Known rows, with every way that one mark hangs from another
W{H U}: [  6.7  -7.2 -14.6  29.7  -7.3  15.9  36.4  26.2  23.2   4.4   7.4   9.4
  20.9   9.1  13.0 -24.8  21.7  -1.7  -0.6 -12.0 -17.1   5.6  15.0]
H{W{C R U}}: [  1.7   8.3 -11.4 -28.1  -2.2  -8.0 -14.4  -0.2  -1.5  -9.8   9.4   0.8
  -7.9  12.0   0.6  -2.0 -14.8  12.0   2.4  18.0  20.0   3.8  -9.0]
Q{W{U}}: [ 13.4  -2.8  -7.6  19.7  -8.8   1.1  28.7  25.8  17.5  -0.4  21.9 -12.9
  26.8 -16.9  26.6 -30.5  23.4  -9.9 -26.5  17.3 -37.1  -9.9  19.0]
N{W{H R U}}: [-15.3   5.1  -1.3  -6.1  -7.3 -12.4   7.9  17.8   9.6 -16.9  -0.4   3.1
  29.9  14.5   5.7  -4.9 -15.0   1.9  -3.9 -10.7  27.1 -11.9  14.7]
W{M R}: [  4.4 -11.3  12.8  21.8   7.4  11.5  -6.2  -8.7  -7.4  10.3  -4.1   0.7
 -17.1  -3.0 -11.1  11.8  15.5  -0.3 -11.6   7.3 -15.4  12.0  -2.8]
N{W{C M R U}}: [-16.3   6.9   7.6 -29.8   0.9 -24.4 -26.7  -4.0 -28.4 -20.9  -7.0   5.8
  -3.9   0.6   9.7  21.6 -11.8 -17.0 -18.0  -4.0  45.2 -13.0 -10.5]
E{W{H M R U}}: [-11.1 -11.3 -13.4  13.5   5.8   9.8   5.7  -1.1  -4.2   3.7   8.1   4.1
  -8.2 -10.8   8.1   9.5   9.0  11.8  14.5 -28.0   4.6 -21.5 -10.4]
C{W{H R U}}: [-14.7  -5.5  -0.7  -8.1  -7.5 -14.1   5.1  11.8  21.1  -7.6  11.1   4.0
  17.9   8.8  -2.5  -2.3 -12.2   3.5   2.1 -17.6   1.7 -15.2   5.9]
U{W}: [  6.6   4.6  -3.8  21.7 -13.4  10.4  41.1  14.1  24.9  19.4  14.3 -22.2
   3.5 -18.6   8.4 -32.9  25.7 -13.3  -7.1  23.5 -65.5   3.7  22.9]
G{W{C H M R U}}: [ -5.3   5.2 -11.5 -23.4   7.2 -21.7 -38.9 -13.2 -17.6  -0.7 -25.4  20.0
   0.6  11.4   5.6  23.3 -33.1 -15.9   8.3 -32.0  51.5  -4.4 -27.7]
M{W}: [ 16.2  -3.2   1.1  39.7   3.1  22.8  25.6  -4.3   9.5  23.6  22.0 -22.3
  -3.2 -18.8   0.4 -24.0  47.2   4.5  -5.2  11.3 -57.6  14.9  39.0]
L{W{R}}: [  3.9   2.3  -0.8   5.5 -18.7   1.1   7.4 -25.3  17.6  14.2  12.9 -28.9
 -14.3  -8.5 -24.7 -14.9   3.5  18.9   1.6  12.8 -40.0  -0.5   9.7]
Q{W{C H}}: [ 13.3  -6.8  11.1   1.7   0.5   2.2   8.2  13.2  12.7  -6.6   0.9  -8.4
  31.5  -2.2  -9.2  -6.8 -16.7  16.5   3.0  31.9 -22.5 -10.8  14.7]
W{C H M R U}: [-11.9 -11.8  -0.1 -17.2  10.3  -6.9 -17.2   0.0 -19.1  -7.9 -20.9  29.4
 -18.8  15.4  -8.3  25.2 -22.3 -15.6  10.0 -17.4  44.2  -1.9 -22.9]
S{W{H M R}}: [ 10.3   5.4  25.6  28.9   0.3  25.8   2.2 -16.9   5.8  14.4 -16.5  -4.8
 -12.0   3.2 -20.8  -2.9   0.9   9.6  12.7 -12.6 -13.2  27.8  -9.6]
Q{W{C H M R U}}: [ -7.9 -10.5   5.6 -20.4   8.7 -17.5 -18.6   7.3 -16.5 -15.5 -18.0  11.8
   4.3  -2.2  -1.3  18.4 -32.2 -11.1   5.7  -2.6  33.5 -23.3 -17.7]
U{W{C H M R}}: [-12.7  -3.4   8.9 -18.7   2.7  -9.2  -4.8  -4.8  -9.7   5.1 -25.5   4.8
 -19.7  -4.6 -19.5  14.9 -29.3 -16.3  25.9   2.0   5.0 -10.0 -14.7]
N{W}: [  6.9   8.1   9.9  20.9 -10.0   4.6  18.6  11.7  14.2  -2.9  16.1 -25.2
  34.8  -6.2  11.7 -16.8  23.0  13.2 -23.9  19.1 -29.4   2.0  30.3]
F{W}: [ 21.2   3.3 -11.0  34.3 -14.1  23.0  28.9  10.3  18.0   7.8  12.3 -24.5
  11.6 -12.8  -3.0 -28.6  33.1  -0.4 -13.0  20.9 -42.7  22.8  23.2]
G{W{C H M R}}: [  1.2   3.2   3.0 -14.8  10.0 -12.0 -42.7 -23.2 -14.5   4.7 -27.9  10.6
   2.5  11.5 -11.1  30.5 -35.7   3.3  12.5 -15.2  32.8   1.0 -22.5]
N{K W{C M R U}}: [-27.2  12.6   9.3 -33.6   8.3 -20.3 -10.9  -1.2 -43.5 -33.7 -29.1   2.7
   1.5  -8.0   6.2  38.2  -6.5 -12.1 -17.9  -4.3  56.7 -13.0 -19.7]
N{K W}: [ -3.4  13.4  11.9  17.4  -4.0   8.9  32.5  11.6  -1.0 -15.4  -5.8 -26.9
  39.1 -14.1   5.6  -2.1  30.2  18.2 -22.0  17.6 -17.7   0.6  20.0]

Rows
[  3.1   5.1 -14.9  -0.4  -3.3   0.6   2.5   6.8  12.0  -0.9  14.8  -8.4
   2.7   7.7   8.2 -17.4   5.2  16.9  -0.3   5.5   2.2   4.2  -1.4]  H{W{R U}}
[ 13.4   6.2 -14.2  -9.4  -5.4   0.5   1.7   6.2   3.0  -3.0  15.0  -5.5
   6.0   0.9  17.3 -17.7   9.3  14.1  -2.8  12.7  -0.5   6.5  -5.2]  H{W{C U}}
[-16.5 -13.7   5.0  -2.5   2.4 -16.0 -11.6   1.8   0.9  -6.0  -4.8   8.9
   6.2  -1.3   1.9  12.9  -6.5  -1.5   6.5 -37.8  16.0 -18.6 -14.2]  C{W{H M R U}}
[ 16.4  20.1   7.8   3.3 -13.1  18.3  21.4  -3.7  13.1   6.2  16.1  -5.5
 -11.2  -0.2  13.4 -30.2  18.5 -15.2 -16.1  15.3 -28.2  29.4   6.7]  S{W{C U}}
[ 12.4   0.7 -10.8  -3.5   1.5   0.9 -16.1  -1.7 -17.3   1.3   2.1  -0.7
  -4.6 -10.4  19.9  -1.4  16.0   8.8   0.3  -8.0  14.8   2.5 -24.8]  H{W{C M U}}
[  1.4 -10.8  -2.6   5.5   4.8   5.4  -0.7   7.3 -13.7  -2.5 -13.0  24.4
  -3.1   1.3   9.4   7.9   5.9 -13.4   6.4 -22.5  20.3   0.5 -16.8]  W{C H M U}
[ -6.0  -7.3 -12.9  14.5   6.6   6.0  15.4   4.3   5.1   7.8   4.8   5.9
  -9.0   3.2  -4.5  -9.4   7.3  -7.2  15.2 -17.3  -2.2   1.4  23.3]  M{W{H R U}}
[  9.9  -4.9   3.7  14.1   8.7  16.1   8.5  -6.9   1.5  11.0   3.2  -4.1
  -1.2  -5.9 -13.4  -4.8  10.1  10.0  19.7   8.0 -24.5   8.3  27.2]  M{W{C H}}
[ -7.8  -5.9  14.9   0.9  -4.4  -6.0   1.3  -0.3  24.6  -3.7   7.6  -7.1
  20.4   8.8 -19.6   3.7 -15.2  22.3   8.8   0.7 -18.1  -8.8  12.1]  C{W{H R}}
[-14.3  12.7   3.8 -35.1  -6.2 -22.8 -10.8   3.9  -8.1 -22.9   8.0   1.7
   6.8  10.0   9.6   6.9 -18.2 -11.5 -23.0  18.5  30.1 -10.4  11.9]  N{W{C R U}}
[ 19.0  -1.3   5.3   5.9   7.2  10.1 -20.2 -12.9 -14.6   6.5  -3.6 -11.1
  -0.3 -10.8   2.4   4.2  13.3  27.4   7.1   8.6  -4.2   8.1 -19.3]  H{W{C M}}
[  1.3   4.0   0.0  -6.3  -8.6   1.3  24.6  10.6  18.1   7.9  -4.7  -5.0
   3.5  -5.0  -6.5 -15.0 -11.9  -8.5  16.8  18.3 -32.0  -2.5  11.6]  U{W{C H}}
[ 15.8  -2.3 -14.6  25.2   0.5   9.7   0.2   7.0  -3.1   9.4   5.0  -7.3
   6.5 -14.6  27.2 -15.5  37.0  13.2  -1.7 -19.5  -4.0   4.4 -18.7]  H{W{M U}}
[ -3.1  -0.6 -10.8  11.8   3.6   4.9  13.8  -1.8   1.8  10.7  17.8  -4.6
 -22.5  -6.7   3.2 -15.0  24.0 -16.8  -6.4   0.7 -17.4   5.2  27.0]  M{W{R U}}
[ -8.7 -14.0  -3.8  14.2   5.7   4.2   1.5   7.5  -5.0   2.9 -14.1  21.9
  -7.4   9.1  -2.2   8.0   0.3 -10.4   6.6 -29.7  23.7  -1.4 -13.9]  W{H M R U}
[  3.9   2.4  -0.7  14.2   6.4  -2.9 -27.5 -15.5  -2.3  13.1 -22.6   2.4
  12.7   5.8  -5.5  15.7 -15.1   7.5  11.0 -27.5  15.3   2.9 -15.0]  G{W{H M R}}
[-11.4  -1.3  -4.5 -23.1   1.1  -6.0  -0.5   9.6   1.2 -12.0  -4.3  24.7
  -6.0  25.9 -11.9   7.2 -28.9  -9.9   4.7   6.5  26.2   0.6   1.1]  W{C H R U}
[ -7.6 -14.9  18.5   8.2   3.5  -5.0 -14.9  -8.7   3.2   0.2  -5.3  -2.0
  10.9  -1.7 -17.0  18.3  -8.5  18.0  11.8 -20.4  -2.8 -11.8  -8.8]  C{W{H M R}}
[  3.7   3.1 -17.1  -3.1  -3.6  10.8  18.8   3.3   5.6  -0.6  37.5  -6.3
  -5.5 -15.8  23.4 -10.7  22.9   5.3 -10.3  16.2 -29.5 -12.3  12.3]  E{W{C U}}
[ -5.9   3.0  -4.3 -26.0   0.3  -7.5  -0.9   2.5  -1.8  -8.2  11.5  16.6
 -19.7  15.6  -1.2   3.9 -11.3 -18.7 -17.3  24.7   9.6   5.7   6.1]  W{C R U}
[ -9.4   1.6  10.5 -20.0   1.1 -10.5  -7.6 -11.4 -12.1   8.2 -12.1  -3.3
 -32.6 -14.8 -11.6  12.4 -12.2 -25.2   4.0  19.5 -10.7  -4.4  -9.5]  U{W{C M R}}
[  3.9  -3.1 -10.0   6.8   1.9  -1.3 -12.4  -2.3 -10.0   3.1  -1.7  -2.3
  -6.3  -2.9  10.7  -2.9  10.6  11.3   2.4 -16.1  19.1   1.3 -22.1]  H{W{M R U}}
[ -1.2   0.6  -5.8 -22.4   5.9 -10.3 -29.6  -9.6 -21.3  -4.9  -6.6   6.1
 -18.1   0.7   4.2  12.0  -8.1   5.9   3.8  -2.9  35.8  -1.2 -30.3]  H{W{C M R U}}
[  8.6  17.0  26.0  -5.7  -5.6  15.8   2.1 -15.3  13.7   2.4  -6.1  -2.8
 -10.3  20.3 -30.8  -5.3 -25.7  11.7  12.9  21.7 -10.8  30.0   6.0]  S{W{C H R}}
[-12.8  -8.9   5.0  -4.5  -0.1 -15.6 -11.6  -2.2  -4.1  -5.1   9.4  -0.7
  -3.5  -9.6  11.1   8.8  10.8 -11.7 -13.2 -20.6   1.4 -15.0 -11.2]  C{W{M R U}}
[ -6.3   1.0  -6.5 -17.3   7.4  -4.5  -4.6  -8.8 -11.3   1.4  13.8   4.2
 -31.6  -2.4  -2.2  -0.8   4.0 -20.6  -3.2  12.6   0.7   3.5  20.3]  M{W{C R U}}
[ -1.2 -14.6  12.6  25.4   8.3  14.2  -4.4  -3.6  -2.1   7.8 -18.2   9.1
  -2.8   8.2 -21.7  16.6  -1.2  10.6  12.5 -10.9   3.1   5.6  -7.3]  W{H M R}
[  6.6  16.5  -0.4 -22.3   2.0 -12.1 -28.6 -20.4   2.6   4.3   0.1  -2.9
   1.5  12.5  -6.9  12.0 -24.1   0.5 -10.6  23.7   2.6   8.7   2.9]  G{W{C R}}
[ 4.0 -2.7 -9.7 -1.1 -2.5  6.2 16.6 18.2  8.5 -4.5  2.6 17.8  9.7 13.9
  5.6 -8.2 -1.1 -6.8  1.9  1.0  2.7  4.4  7.0]  W{C H U}
